What can hang from each mark
j_624: j_195 j_680 j_691
j_685: j_629 j_691
j_889: j_629 j_680
j_629: j_685 j_889
j_691: j_624
j_680: j_624 j_691 j_889
j_195: j_629
j_804: j_195 j_629

Every row comes from one small tree of marks. The marks that hang from a mark follow it in brackets, in the order of their numbers. Every link used is in the known rows. Which tree was each row made from?
Known rows
j_685[j_629[j_889[j_680]] j_691[j_624[j_195]]]: [ 1.85  2.17 -0.93 -0.10  2.64 -0.58  1.13 -0.15 -0.68 -1.08 -1.87  0.69
  0.00  1.25 -1.97 -0.71  0.46 -1.23 -1.16  1.70 -1.60 -3.44 -1.80  0.92
  0.62  0.22  0.54  0.18 -1.96  1.10  3.19]
j_680[j_691[j_624]]: [ 0.98  0.45  0.21 -0.75 -0.88  1.00  0.92  1.44  0.42  1.08  0.05  0.56
 -0.50 -0.21  1.29  0.70 -0.14 -0.55  3.44  0.84  0.43 -0.57 -1.97  0.42
 -0.24  0.37  0.61  1.31 -1.16  1.38 -0.20]
j_624[j_195[j_629[j_685 j_889]] j_691]: [-0.33 -0.71  0.20  0.65  1.15 -0.36 -1.50 -2.32  1.46 -0.49  3.09 -1.07
  0.93 -0.73 -3.20 -0.97  1.21  0.88 -4.06  0.50 -0.06  2.14  3.61 -0.65
  2.26 -0.16 -0.20  1.47  0.89  0.01  1.33]
j_691[j_624]: [ 0.41  0.82  0.70 -1.75 -0.54  0.88  0.28  0.37  0.33  0.31 -0.99  1.21
 -0.62 -0.13  0.38  0.23 -0.09  0.32  4.00  0.93 -0.70 -1.30 -0.92  0.46
  0.70  0.08  0.73  0.93 -1.20  1.90  0.97]
j_685[j_691[j_624[j_195]]]: [ 1.05  1.52 -0.69 -1.85  0.57 -0.64 -0.79  0.25  0.61 -0.54 -0.22  2.52
 -1.22  0.65  1.19 -0.36  0.27 -0.57  1.11  0.07 -0.53 -1.67  1.16  0.76
  1.19 -0.36  0.27  0.59 -2.08  0.83 -0.73]
j_195[j_629[j_685 j_889]]: [-1.01 -0.24  1.37 -0.21  0.13  0.99 -0.26 -1.23  0.46 -0.71 -0.28 -1.63
  1.06 -0.45 -3.12  0.49 -0.08  1.11 -1.61  0.45  0.27  0.76 -1.16 -0.60
  0.18 -0.05  0.50  1.22  1.63  0.33  1.93]
j_691[j_624[j_195[j_629]]]: [ 0.69 -0.45  1.11 -3.22  0.40 -0.40 -0.30 -0.83  1.10  0.51  0.94  0.87
 -0.23 -0.53  0.05  0.68  1.38  0.31  0.98  0.47 -0.65 -0.50 -1.34  0.38
  0.77 -0.04 -0.37  0.90 -0.55  1.48  1.62]
j_804[j_629[j_685[j_691] j_889]]: [-0.81  0.08 -1.64  0.94 -0.30  0.16  1.44 -0.70 -0.34 -1.48 -2.45 -0.12
  1.13  0.51 -5.06 -0.47 -0.87  0.17  0.83 -1.96  0.48  0.47  0.40 -0.48
  0.95 -0.21  1.18  1.13  0.29  0.55 -0.32]
j_691[j_624[j_195 j_680]]: [ 0.71  1.62 -0.74 -2.63  0.71 -0.79  0.16  0.52  0.47  0.34  1.50  2.41
 -0.10 -0.50 -1.07  0.05  0.90  0.53  2.28  1.00 -1.71 -1.89 -1.01  0.37
  0.31  0.46 -0.02 -2.09 -1.58  1.14 -2.16]
j_680[j_624[j_195[j_629[j_685]] j_691] j_889]: [ 0.63 -2.35  0.83  0.57 -0.94 -0.58 -2.95 -1.41 -0.04  1.03  2.14 -0.30
  0.15 -1.16  3.13  0.16  0.48  0.06 -5.17 -1.07  0.30  3.05  6.12 -0.55
  1.27 -0.60 -0.62  1.42  1.90 -0.87  0.13]
j_624[j_195 j_680]: [ 1.05  1.25 -0.47 -1.09 -0.01 -0.35 -0.52  0.39  0.27  0.29  1.77  1.44
 -0.12  0.18  0.59 -0.22  0.36  1.12  3.15 -0.10 -1.48 -0.06  0.85 -0.20
  0.10  0.36 -0.43 -2.51 -0.05 -0.06 -2.40]
j_691[j_624[j_195[j_629] j_680]]: [ 0.69  0.46  0.78 -4.27  0.49 -1.27  0.03 -0.35  0.80  0.80  1.61  1.90
  0.34 -0.85 -1.30  1.00  1.79  0.99  1.77  0.87 -1.04 -1.76 -2.13  0.65
 -0.45  0.25 -0.22 -1.45 -0.94  1.21 -0.68]
j_680[j_624[j_195] j_691 j_889[j_629]]: [ 0.34 -1.74 -0.83  0.43 -1.90 -0.07 -0.33  1.00 -0.73  1.76  1.51 -1.78
 -0.14 -0.31  5.98  1.14 -0.80 -0.68  1.09 -2.07  1.63  2.92  2.63 -0.61
 -0.34 -0.03 -1.02  0.02  1.23 -1.91 -1.67]
j_195[j_629[j_685]]: [-0.33 -0.83  2.08 -1.05 -1.20  1.05 -1.17 -1.08  0.35 -0.35 -0.23 -0.06
  0.25 -0.26  0.70 -0.03 -0.17  1.15  0.87  0.54 -0.09  0.86 -0.73 -0.21
 -0.35 -0.27  0.13  0.60  0.89  0.42  1.34]
j_680[j_889]: [ 1.32 -0.37  0.33 -1.21 -0.82  0.97 -1.18  0.64 -0.17  0.10 -1.78 -0.67
 -0.44 -0.37  3.16  1.39 -0.85  0.93  3.18 -0.81 -0.52  0.83  1.28 -0.33
 -0.20 -0.24  0.15  0.59  1.22  0.70  0.13]
j_629[j_685[j_691[j_624[j_195]]] j_889[j_680]]: [-0.63  2.19 -0.98  1.93  3.46 -0.72  1.32  0.11  0.27 -1.68 -0.52  1.08
 -0.29  0.76 -3.44 -1.27  0.46 -0.38 -5.24  1.25 -0.71 -2.71 -1.87  0.80
  0.57  0.13  0.36 -0.66 -1.79  0.16  0.60]
j_691[j_624[j_680[j_889[j_629]]]]: [-0.69 -0.06  0.63 -4.23 -0.37 -1.18 -0.39  0.73 -0.62  0.41 -1.72 -0.37
  0.71 -1.49 -0.99  1.59 -0.14  0.93  6.32  0.20 -0.47 -1.88 -3.15  0.42
 -1.59  0.32  1.05 -1.48 -0.56  0.76 -1.06]
j_804[j_195 j_629]: [-1.17 -1.67 -0.79 -0.20 -1.78  0.14  0.46  0.36  0.34  0.31 -1.20  0.99
 -0.60 -0.43 -0.54 -0.49 -0.31 -0.64  6.96 -1.05  0.79  1.85  1.00 -0.87
  1.36 -0.12 -0.36  2.11  0.31  1.88 -0.10]
j_680[j_624[j_195[j_629[j_685]]] j_691 j_889]: [ 0.47 -2.51  0.20  1.26 -1.68  0.09 -0.71  0.48 -0.30  1.35  1.60 -0.96
  0.04 -0.61  5.41  1.05 -0.21 -0.65 -5.32 -0.39  1.28  2.98  3.04 -0.84
 -0.81 -0.33 -0.71  0.82  1.64 -1.70 -1.06]
j_691[j_624[j_195]]: [ 0.64  0.88  0.05 -1.41  0.51 -0.16 -0.18  0.17  0.82  0.05  1.05  1.56
 -0.68 -0.20  0.67 -0.61  0.57 -0.01  1.89  0.47 -1.22 -0.72 -0.45  0.39
  1.30  0.18 -0.15  0.62 -1.69  1.07  0.38]
j_195[j_629]: [ 1.11 -0.64  1.81 -2.43 -1.32  1.16 -1.03 -0.83  0.52  0.57 -0.33 -0.37
 -0.11 -0.25  1.27  1.19  0.36  1.13  3.37 -0.86 -0.10  0.66 -0.79  0.08
 -0.04 -0.29 -0.32  0.82  1.59  0.90  1.34]
j_889[j_629 j_680[j_624[j_195 j_691]]]: [-0.52 -0.15  0.42  0.89 -0.62 -0.18  0.10 -0.66 -0.36  1.58  2.47 -0.10
 -0.76  0.42  3.29 -1.54  0.67 -0.38  0.67 -1.70  0.33  1.77  3.26  0.35
  1.20  0.14 -2.00 -1.97  0.53 -1.15 -0.77]
j_624[j_680[j_889]]: [ 1.22  0.16 -0.18 -2.24 -0.73  0.23 -1.20  1.16 -0.41  0.34 -1.38 -0.27
 -0.01 -0.76  1.87  1.87 -0.58  1.46  4.09 -0.59 -1.00 -0.18  0.47 -0.09
 -1.24  0.12  0.51 -1.91  1.32  0.33 -2.31]

Which tree is each row?
[-1.21  1.31 -2.63 -0.11  1.36 -2.19  1.97 -0.29 -0.05 -1.25 -0.49  2.02
  1.70 -0.20 -7.23 -0.82  0.78 -0.22 -1.71 -0.31 -0.56 -2.10 -1.01 -0.03
  0.84  0.18  1.23 -0.99 -2.23  0.79 -2.17]	j_804[j_629[j_685[j_691[j_624[j_195 j_680]]] j_889]]
[ 0.56 -1.90  0.42 -0.53  0.07 -0.97 -0.85  0.29  0.84  0.44  0.92 -0.19
  0.14 -1.16  1.32  1.16  0.58 -0.31 -2.91  1.42  0.63  0.32 -1.15 -0.13
 -0.85  0.01  0.09  1.66 -0.88  0.26  0.78]	j_680[j_691[j_624[j_195[j_629[j_685]]]] j_889]
[-1.67 -0.52  0.03 -0.72 -0.06 -1.67 -1.87  0.04 -0.23 -0.70  0.81 -0.39
  0.87 -0.74  0.12 -0.43 -0.44  1.02  1.62 -0.31 -0.70  0.62 -0.29 -0.79
 -1.17  0.14 -0.01 -2.96 -0.63 -1.40 -2.24]	j_624[j_195 j_680[j_889[j_629[j_685]]]]
[-0.16 -0.35  1.25 -1.03 -1.09  0.59 -1.63 -1.04  0.16 -0.91 -1.41  0.36
 -0.07  0.16  0.30 -0.04 -0.55  0.41  0.44 -0.08  0.51  0.01  0.69  0.25
 -0.49 -0.74  0.74  0.85  0.44 -0.11  0.89]	j_195[j_629[j_685[j_691]]]
[-1.49 -0.29  0.19  3.80 -0.89  0.45  1.44  0.72 -0.74  0.89  2.01 -0.63
 -0.43  0.75  3.68 -1.47 -0.51 -1.33 -1.78 -0.36  0.81  1.64 -0.51 -0.36
 -0.81  0.27 -1.87 -1.99 -0.17 -2.14 -1.42]	j_889[j_629[j_685] j_680[j_624[j_195] j_691]]
[-1.20 -1.16 -0.12 -0.02  0.08 -1.14 -0.25  0.56  0.25  0.00  0.85 -0.81
  0.12 -0.85  1.27 -0.13 -0.33 -0.47  0.13  0.85  0.75  0.26 -1.45 -0.26
 -0.72  0.12  0.15 -0.21 -1.92 -0.66 -0.55]	j_680[j_691[j_624[j_195]] j_889[j_629[j_685]]]
[ 1.25  0.91 -0.97  1.94  0.70  1.84  2.19  1.49  0.15  0.50 -0.02 -1.86
 -0.31  1.05 -0.59  0.76 -0.15  0.02  0.36 -0.17  0.40 -0.04 -1.92  0.02
 -0.65  0.60 -0.19 -0.33  1.31 -0.08  0.22]	j_629[j_889[j_680[j_691]]]
[ 0.47 -0.40  0.76 -3.68 -0.06 -1.59 -1.86  0.00 -0.34 -0.47 -2.62  1.14
  0.78 -1.39 -1.61  1.93  0.19  0.65 -0.79  1.15 -0.25 -2.82 -1.47  0.48
 -2.10 -0.30  1.71 -0.49 -0.25  0.55 -0.88]	j_195[j_629[j_685[j_691[j_624[j_680[j_889]]]]]]
[-1.90 -1.17 -1.97  4.46  0.37  0.63  2.82  1.23  0.15 -0.22 -0.89 -1.14
 -0.05  0.09 -4.03 -1.27 -0.24 -1.27  0.00  0.35  1.31  1.11 -1.76 -1.11
  0.10  0.49 -0.30  1.25  0.38  0.84 -0.05]	j_804[j_195 j_629[j_685 j_889[j_680[j_691]]]]
[-0.20  0.16 -0.27  0.09  1.41 -0.74 -0.92 -1.55  0.60 -1.36  0.71 -0.24
  0.46  0.20 -2.40 -0.31  0.31  0.69 -4.44 -0.45  0.21  0.12  1.14 -0.57
  0.83 -0.45  0.17  0.63  0.85 -0.83  0.72]	j_624[j_195[j_629[j_685[j_691] j_889]]]
[-1.71 -0.40  0.40 -2.24 -0.15 -0.98 -1.57 -0.18 -0.62 -1.22 -3.26 -0.06
  0.05 -0.70  0.26  0.49 -1.26  0.12  2.58 -0.24  0.60 -1.19 -1.18  0.49
 -1.31 -0.39  1.54  0.40 -1.40  0.18  0.36]	j_680[j_889[j_629[j_685[j_691[j_624]]]]]
[-1.31  0.56  0.03  2.37 -0.63 -0.37  0.27 -0.24 -1.07 -0.27  0.18  0.45
 -0.78  1.45  2.44 -1.86 -0.69 -0.75 -1.94 -1.02  0.31  0.09  0.64  0.07
 -0.45 -0.28 -1.20 -2.37 -0.27 -2.31 -1.21]	j_889[j_629[j_685[j_691]] j_680[j_624[j_195]]]
[-1.43 -1.76  0.95  0.78 -2.43  0.10 -2.21 -0.80 -0.96  0.60  0.40 -1.61
  0.33 -1.13  2.56 -0.24 -1.28 -0.09  0.74 -1.35  1.03  3.18  4.39 -0.50
  0.23 -0.36  0.12  0.52  1.14 -1.23 -1.05]	j_680[j_624[j_691] j_889[j_629[j_685]]]
[ 1.91  0.49 -1.00  3.63 -0.03  1.30  2.45  1.05 -1.43  1.20  0.78 -1.14
  0.30  1.33  2.88 -0.46 -0.16 -1.66 -2.68  0.44 -0.27  1.06  0.40 -0.01
  0.23  0.46 -0.97  0.42  0.76 -0.77  1.39]	j_685[j_629[j_889[j_680[j_624[j_195] j_691]]]]
[-1.06  1.83 -1.26  0.48  2.31 -0.86 -0.17 -0.41  0.48 -1.87 -0.19  1.22
  0.26  0.26 -3.58 -1.21 -0.13 -0.23 -3.95  0.98 -0.47 -1.51 -0.17  0.03
  1.21 -0.08  1.15  0.99 -1.79  0.31  0.10]	j_629[j_685[j_691[j_624[j_195]]] j_889]
[ 0.91 -0.52 -0.09 -0.24 -0.18  0.19 -0.46 -1.59  0.38  1.31  3.30 -1.13
  0.58 -0.55 -0.01  0.21  1.20  0.00 -3.72 -1.50  0.66  2.95  5.99 -0.47
  2.74 -0.23 -0.83  1.44  2.46 -0.44  0.16]	j_680[j_624[j_195[j_629[j_889]] j_691]]
[ 1.79  0.43 -0.16  2.08 -0.46  0.80 -0.04  0.04 -0.09  1.61  2.35  0.78
 -1.37  0.82  3.41 -1.17  0.78 -0.43 -1.62 -0.72 -0.59  1.75  4.96  0.35
  1.55  0.10 -1.83 -0.88  0.88 -0.50 -0.91]	j_889[j_680[j_624[j_195 j_691]]]
[-0.41  0.55 -0.55  4.97 -0.45  2.21  2.43  1.54 -0.89  0.42  0.55 -1.39
  0.09  1.01  0.65 -0.26 -0.89 -0.89 -4.87  0.59  0.75  1.25 -0.72 -0.38
 -0.76  0.53 -0.25  0.06  1.55 -1.06 -0.18]	j_629[j_685 j_889[j_680[j_624 j_691]]]
[ 1.86  1.26 -0.07  1.02  0.92  1.13  2.72  1.23 -0.77  0.56 -1.97 -0.88
  0.47  0.65 -1.16  0.67 -0.07 -1.34  1.13  2.21 -0.63 -2.61 -4.71  0.71
 -0.89  0.75  0.68  1.08 -1.44  1.62  3.67]	j_685[j_629[j_889[j_680[j_691[j_624]]]]]
[-0.01  0.46  0.10 -4.91 -0.30 -1.81 -0.84  0.75 -0.80 -0.19 -2.73  0.23
  0.49 -1.04 -0.69  1.74 -0.67  0.55  5.67 -0.45  0.33 -2.43 -1.81  0.84
 -1.72 -0.09  1.46 -1.82 -1.05  0.33 -1.69]	j_685[j_691[j_624[j_680[j_889[j_629]]]]]
[-2.15  1.05  1.08 -1.63 -0.38 -0.42 -0.46 -0.66 -0.17 -1.52 -1.96  1.02
  0.06 -0.15 -1.24 -1.00 -0.97 -0.40  3.29  0.29  0.31 -1.60 -2.50  0.50
 -0.49 -0.20  1.06  0.10 -2.42  0.19  0.00]	j_889[j_629[j_685[j_691[j_624]]]]
[-0.43 -0.02  0.50 -0.32  0.38  0.42 -0.77 -1.18  0.35 -1.35 -1.26 -0.68
  0.69  0.25 -2.74  0.70 -0.45  0.59 -1.84 -0.50  0.64  0.01 -0.09 -0.23
  0.10 -0.43  1.23  1.33  1.34 -0.20  1.58]	j_195[j_629[j_685[j_691] j_889]]
[-0.06 -0.13  0.65  0.55 -0.99  0.89  1.52  0.84 -0.20  1.08 -0.48 -1.74
 -0.77  0.81  2.00  0.17 -0.40  0.19  5.32 -0.62  0.85  0.10 -3.05  0.49
 -1.49  0.32 -1.00 -1.70  0.00 -0.42  0.23]	j_889[j_629 j_680[j_691]]
[ 1.90  1.37  0.65 -2.47 -0.71  0.49 -0.48 -0.04 -0.99 -0.52 -3.33  1.88
  0.02  0.55  1.32 -0.01 -0.70 -1.30  4.96  1.25 -0.89 -2.67 -0.91  0.91
  0.06 -0.30  1.44  1.98 -2.12  1.58  2.32]	j_685[j_629 j_691[j_624]]
[-0.60 -0.03  0.66  1.69  2.09 -0.05  0.64 -1.15  0.75 -0.82  0.86 -1.05
  0.35  0.43 -2.80 -0.66  1.19  0.79 -4.64  0.56 -0.80 -0.43 -2.13  0.04
  0.05  0.20 -0.98 -0.57  1.24 -0.33  1.97]	j_624[j_195[j_629[j_685 j_889[j_680]]]]
[ 1.79  0.21 -0.87  2.89 -0.78  1.27  1.73  1.95 -0.33  2.00  2.01  0.20
 -1.40  1.35  4.82 -0.06  0.11 -1.09 -1.81 -0.75  0.25  1.36  1.45  0.23
 -0.28  0.38 -1.78 -0.96  0.64 -1.18 -1.39]	j_889[j_680[j_624[j_195] j_691]]
[ 1.28 -1.06  0.87 -0.87 -1.35  0.12 -1.48 -1.36  0.48  2.00  3.23  0.58
 -0.34 -0.41  2.98 -0.12  1.04  0.05 -1.65 -1.28  0.27  2.99  6.23 -0.07
  2.10 -0.49 -1.32  1.11  2.02 -0.23 -0.16]	j_680[j_624[j_195[j_629] j_691]]
[ 1.01 -0.89 -0.73  0.11 -1.09  0.41 -1.01  0.69 -0.59  1.07  0.56 -0.08
 -0.59 -0.13  5.46  0.76 -0.68  0.00 -1.08 -1.48 -0.27  2.42  4.49 -0.43
  0.69 -0.24 -0.80  0.40  1.60 -0.69 -1.36]	j_680[j_624[j_195] j_889]
[ 0.25 -0.79  0.04 -2.18 -1.66 -0.31 -0.57  1.41 -0.58  1.26 -0.38 -2.02
  0.44 -0.91  1.94  1.96 -0.80  0.63  6.07 -0.76  0.88  0.86 -0.78 -0.39
 -2.59  0.38  0.33 -1.98  0.74 -0.82 -2.65]	j_624[j_680[j_691 j_889[j_629]]]
[-0.44  1.37 -0.77  1.38  0.52  0.92 -0.56 -0.30  0.08 -1.83 -1.43 -0.11
  0.32  0.64 -2.40 -0.48 -1.21  0.37 -1.29  0.06 -0.02 -0.01  1.07 -0.35
  0.71 -0.40  1.34  0.98  0.69 -0.42 -0.48]	j_629[j_685[j_691] j_889]
[-0.81  0.43  0.90  0.31  3.04 -0.52  0.86 -0.89  0.78 -0.80  0.39 -0.20
  0.44 -0.15 -4.22 -0.35  1.60  0.31 -5.49  1.51 -0.93 -2.24 -4.06  0.49
  0.07  0.36 -0.33 -0.24 -0.68  0.85  2.74]	j_691[j_624[j_195[j_629[j_685 j_889[j_680]]]]]
[-0.46 -0.57  0.84  2.28  0.90  1.35  1.68  0.17  0.42 -0.09  0.19 -2.40
  0.45  0.36 -2.01  0.79  0.36  0.26 -2.83  1.03  0.72 -0.05 -3.65 -0.12
 -1.24  0.41 -0.10  0.36  1.42 -0.11  1.57]	j_195[j_629[j_685 j_889[j_680[j_691]]]]
[-0.51  0.43 -1.45  2.56  0.62  0.37  2.38 -0.26 -0.74 -1.19 -3.04 -0.18
  0.35  1.21 -4.65 -0.67 -0.23  0.09 -0.38 -1.56  0.08 -0.94 -1.16  0.10
  0.25 -0.02  0.52  0.06  0.11  0.44  0.34]	j_804[j_629[j_685[j_691] j_889[j_680]]]
[-0.21  1.58 -0.52  2.57  1.66  0.70  0.49  0.18 -0.24 -1.83 -1.86 -0.47
 -0.33  1.21 -2.13 -0.64 -0.75  0.18 -2.45  0.15 -0.23 -1.54 -0.31  0.38
 -0.31 -0.01  0.71 -0.66  0.41 -0.41  0.27]	j_629[j_685[j_691] j_889[j_680]]
[-0.28 -0.44 -0.15  3.02  1.54  0.26  1.11 -0.21  0.68  0.01  2.11 -1.47
  0.18  0.62 -1.81 -0.06  1.10  0.09 -5.39  0.41  0.23  0.45 -2.28 -0.37
 -0.60  0.26 -0.90 -0.39  0.69 -0.92  1.40]	j_624[j_195[j_629[j_685 j_889[j_680[j_691]]]]]
[ 1.20 -0.78  0.40 -1.76 -0.07 -0.34  0.63  0.34  1.19  1.23  1.90  0.67
 -0.40 -0.38  1.38  1.04  1.41 -0.47 -0.06  0.78  0.47 -0.26 -1.83  0.39
  0.12  0.17 -0.53  1.27 -1.13  1.06  1.27]	j_680[j_691[j_624[j_195[j_629]]]]
[-1.52 -0.02  0.76  3.00 -0.37 -0.32 -0.21 -0.93 -0.44  0.59  2.58 -0.18
 -0.57  0.35  1.18 -2.42  0.18 -0.50 -2.23 -0.80 -0.01  1.79  3.03 -0.28
  0.88  0.10 -1.80 -1.42 -0.02 -1.76 -0.62]	j_889[j_629[j_685] j_680[j_624[j_195 j_691]]]
[-1.65 -1.31 -1.30  0.92 -1.31 -0.35 -0.69  0.05  0.04 -1.26 -2.54  1.51
 -0.56  0.13 -1.16 -2.12 -1.18 -1.16  3.58 -0.92  1.22  0.80  2.07 -0.75
  0.71 -0.55  0.67  1.93 -0.63  0.77 -1.19]	j_804[j_195 j_629[j_685[j_691]]]
[ 0.02  0.69 -0.35 -2.05  0.30 -1.27 -1.45  1.09 -0.52 -1.01 -2.78  1.57
  0.37 -0.92 -0.68  1.07 -0.69  0.22 -0.06  1.36 -0.74 -2.49 -0.87  0.48
 -1.78 -0.11  2.11 -0.99 -1.07  0.47 -2.42]	j_629[j_685[j_691[j_624[j_680[j_889]]]]]
